Each row comes from the steps of one path. Every step used is in the known rows, and no mark comes twice. Write the path behind each row, first mark first.
Known rows:
M, U, K, V: [ -7 -11  -6  -5 -39 -12  35  50  31  -9  -1  19 -10  11  17   2  12   4
  25   6 -17 -23  -1  -9  -9 -25   1 -12]
L, M: [  1 -38 -14   4  -7   2 -25 -27 -10   7 -34 -40  15 -18 -14  17  -7   9
  12  -3  39   3 -18  -7  10  24   3 -13]
H, K, N, D, R: [  9  45  16  16  71  29 -41 -30 -26  14  44  55 -12 -16   5   1 -28 -44
 -58  -8  -9  25   9  11  -4  17  -2  15]
D, K, L, M: [ -2  13  -4   1  19  -4  -7 -45   3 -16   0 -21   9  -4 -42 -11  12 -16
  14   4  17  -5 -19  10   2  23   9  32]
K, L, M, U: [-10   5 -18 -11 -12 -10   8 -21  28 -15 -49  -3  -5  42 -38  22  20   7
  25   3  25 -11 -19  11  22 -18  30 -10]
L, K, H: [  6 -28 -10  17 -45   1 -40  -8   6   7   5 -13  31  -7 -11 -34 -15  -9
 -34  -7  14  -4  -3 -20  52  18 -14   0]
V, K: [  6  -6 -16   1 -18   5 -10  16 -12  10   9 -32  12 -13  30 -18  -6  15
  40   7 -12  18  10   1   5   3 -20  18]
H, K, L: [ -4   4 -20  -7 -16  -2  -5 -35   9  -2   6  -6   6   5  -5 -49  -4   8
 -31 -19  -2 -13   3   6  19  -4  11  59]
D, K, N: [  3  27  18   7  43  17 -12 -26  -8   4  52  24   0 -33 -27  37 -20 -43
 -48   5  -2  15  -5 -18   3  29 -12  39]
U, K: [ -2  22 -11   1 -19   6 -13  29   2   7   8 -35   1 -37  26   6  -5  16
  24  -5  -3   7  -5   2 -26  -3 -16  -6]
M, U, K, L: [-11  53 -17 -15 -27 -12  20  26  38 -17  -8  -4 -16  24  -3  -4  24  12
  31  -1 -18 -11  -7  21 -12 -40  13   5]
M, U, K, D: [ -5  21  -9 -11  -1  -7  15  54  12  -3 -39 -29 -11   2  38  31   6  44
  18  -5  -6   3   1  16 -27 -63   4 -67]
N, K, L, M, U: [ -3 -13 -15 -15 -32 -13  10 -14  37 -18 -39  -1  -5  53 -33  32  22  20
  11   4  23 -13 -14  12  25 -11  28 -26]
L, M, U, K, D, R: [  1  49  -8  10  53   3   2  25  -5  -5 -37 -12 -11   4  17  23   7   7
  39   1   9  14  -6  28 -42 -46  16 -61]
L, K: [  9  -8 -12   4  -5  14 -44 -17  -3   7  22  -8  12 -55 -26   4 -11 -15
   3  -5  22  22 -13 -15  36  38 -13  23]
H, K, M: [-12 -38  -5  22 -23  -3  -9 -22  -4  16 -11 -13  14  35 -11 -46 -28   9
 -29  -2  29 -27   6 -30 -10  29  12  25]
L, K, V: [ 12 -58  -7   0 -34  -9  -4   3  12  -4  27  15   7 -40 -21 -27   1 -21
 -10   1  -2  -8  -6 -30  40  32  -9  24]
D, V, K: [  0  12  12  -2  13  15  15   7 -36   3  25 -18  24 -38  42 -15  10   0
  57   0 -21   5  17  15 -10   8 -30  42]
K, N, D: [  7  -8  17 -10   9   4 -29  -1  -8  10  20  20 -14 -19   0  32 -14 -11
 -58  -1 -11  16  -1  -3  13  14  -8 -28]
D, K, V: [  2 -16  12  -7  15   2  30 -11  -2  -2  41   0  10 -31   5   1  -7 -16
 -16   0 -20  -6  -1 -14  12   6  -9  37]
K, L: [  0   6 -16 -29 -18 -16  16 -21  13  -4   1 -41  -1 -10  -3  -7   9  19
 -16 -13 -18   0  -5  12  22 -24  13  24]
V, K, D, R: [ 15  30 -10  -1  55   2   8  15 -31   9   0 -37  -1 -20  51  -7  -5  16
  19   0 -29  34  16  24 -17 -44  -2 -19]
U, K, D: [  4  -1 -10 -10  -5 -14   3  47  -4   3 -25 -57  -4 -32  46   4   0  48
   3  -9 -10   7   2  10 -34 -42  -7 -56]
N, K, V: [ 12 -81   0 -23 -55 -19  32  13  17   0  19 -16   5 -12  21   6  -1  27
 -39  -4 -17 -15   7 -17  31   1  -1 -13]
M, L, K, N, D: [ 12  12  11   5  14   8 -36 -10   9  -4  21  75 -28 -10 -45   8  -2 -42
 -37   0  -1  24  -7 -11  19  28  -6  -4]
M, U, K, N: [ -6  34   1   9 -10   3  -8  37  26  -4   8  44 -20  10 -15  34  -2 -23
  -8  11  -2  -2  -5 -14 -18  -3  -2 -11]

Write each row's path:
[ -1  -6  22 -27  40   1  35  -4 -40   2 -10 -49  18 -59  49  27   8  29
  -7 -25 -14   0   9  23  -8 -37  -7 -15]
K, D, V
[ -3 -24 -24  13 -18  -6 -23 -44   8 -10 -29  -5  10  18 -34 -54   2  -3
  -4  -5  35 -22  -9   1  13  27  15  36]
H, K, L, M
[-17  -7  -2  -4 -15  -8  21   1  18   8 -31 -13  -1  56 -15  29  -7  19
   4   8  18 -15  -6 -15   2 -19  27 -22]
K, M, U
[-13   4 -21   7 -10   1  -8 -32  24 -14 -44  25   1  57 -39 -13  10  -3
  15  -1  38 -23 -11   7  21  -3  28  18]
H, K, L, M, U
[  0  45  25  -7  59  29 -24 -24 -25   9  45 -12   6 -38  15  39 -14  -4
 -11  -6 -10  30  -5  20   1  13 -18   3]
N, D, K
[-14  -9 -10  17  -9  -5  21 -31  10   6 -32  17  -6  58 -21 -41 -15   5
 -16 -11  22 -19   7 -25 -17  -7  26  37]
H, K, M, L
[ -3 -33  -8  15 -37 -18   8  20  -3  10  -8 -34   8  40   4 -47  -7  19
  29  23   0 -12  10 -21 -18  21  -2   4]
V, K, M
[-12  46 -10  -1 -13  11  -1  37  19   1  -8  -4  -7   2  17  35   3  15
  43   0   3   4  -6   9 -22 -25  -3 -19]
M, U, K
[ -5  13  -3  23 -15  -1 -21  29  26  -9 -17  49 -17  22 -40  27   3 -32
  11  20  24 -11 -14 -16 -23  22   2 -23]
L, M, U, K, N
[ 11  -4  12   3  -3   4 -29  23 -11   7  27  31 -14   0  11  -5  -6 -13
 -18  18 -22  18  11   0   3  24 -23 -16]
V, K, N, D
[  5  15 -15   5   4  11 -18 -25  12  -2  -1  20  -6 -27 -37   1   0 -19
  14 -14  16  23 -11 -13  24   8   0  34]
M, L, K
[ -3 -27  -4  -8 -34 -20  40 -11  23   2 -24 -13 -13  54 -15   5   0  30
 -19  -4   6 -10   3 -20 -11 -16  25 -12]
N, K, M, L
[ -1  -5  23   6 -22   4   1  20 -31   3  10  -9  33  11  57 -50   6   7
   8   0 -31 -15  25  24  11  -6 -33  -9]
N, D, V, K, H
[ 16  46 -10   1  71   7   1 -17 -12  -1  -4   5 -14 -31  -4   7  -1 -14
  -1 -17  -6  41  -1  13   0 -41  14  -7]
M, L, K, D, R
[-10  21  -1  -1  -1  -5  27  -6   5 -25 -30  18   5  41 -18 -10  39 -10
  77  12   6 -21  -2  26   1  -5   9  20]
D, V, K, L, M, U
[  0 -60  -9   5 -27  -2  10 -11   2   5  11  17  11  -8  13 -44 -17  -2
 -36 -11   0 -26  10 -24  23  10  -1  42]
H, K, V
[ 11 -26 -14  -9  -6 -14   7  35 -17   6 -24 -52   5 -11  52 -16   0  46
  16   3 -17  15  15  10  -4 -36 -11 -36]
V, K, D
[ -2  32  43  -3  29  14  -5  20 -27  -4  40  34  -6 -49  20  13  10 -28
  -7  -4 -23  -4   6  18 -35  22 -28  -4]
U, K, N, D, V
[ -9  -8 -12   0   1   8  -9 -16  10   0 -47  -7   6  23 -21  53   2   9
  31   3  42   0 -18   0  19  -5  16 -27]
L, M, U
[  6 -25  25 -30  18  -2  39   3 -30  -1  -1 -47  17 -49  54  35  11  46
 -23 -23 -14  -1  14  21  -4 -28  -9 -34]
N, K, D, V
[ 10 -12  -5  12 -16  -2 -14  18  -2   6  24  20  -3  -5  -2 -10  -9 -21
 -10  19 -14  10  10 -20   4  24 -19  22]
V, K, N
[ -7 -14  29   7  -3  -7  18  19 -31   3  11 -10  12  23  22 -45  10   5
  39  18 -16 -17  18   6 -34  27 -15  -1]
N, D, V, K, M
[  4  -9  14   9  13  17 -46 -14 -12  11  25  51  -9  -5  -3  -5 -26 -20
 -70  -5   5   6   7  -7  10  32  -9   4]
H, K, N, D
[  4  31  39  -1  47  18  -5 -20 -19 -12  33  78 -13 -39 -26  10  15 -56
 -15 -11 -10  11   1   7   2  27 -15  25]
M, L, K, N, D, V
[ 12  45  18  -4  67  18 -24 -17 -23  13  41  27 -18 -28   6  34 -17 -35
 -46  -4 -21  34   0  14   0   0   0 -14]
K, N, D, R
[ -7 -32  -9   9 -44 -15  21  41  31 -15 -26  24  -7  24  -7 -11  18  -4
  43  15   8 -33  -9 -12 -14  -3   6 -26]
L, M, U, K, V
[ -8 -18  17  12 -11 -10  30  12 -26   4   6 -24  20  18  13 -47   8   2
  46  16  -8 -23  16  -8 -33  25 -10  25]
D, V, K, M
[  8 -44 -16 -11 -43 -22  -3 -24  21 -13 -22 -34   4  15 -28  -7  18  23
  -8   0  20 -12 -13   6  18  19  15 -13]
N, K, L, M
[ 15  47  13   9  56  16 -26   5 -26   9  46  38 -17 -12  16  -1 -11 -38
 -10  12 -33  35  12  17 -10  10 -13  -2]
V, K, N, D, R
[-10 -25   2  -9 -38 -11  25   9  28   5 -19 -13  -1  67 -12  42  -4  36
 -10   9  17 -17  -1 -15   7  -9  25 -39]
N, K, M, U
[-13  29   9   8  27  -2  38 -32   6   0  -4   0  -8  36 -28   0  -5  -7
   2  -2   5  -3  -3 -16 -28 -11  19  33]
D, K, M, L
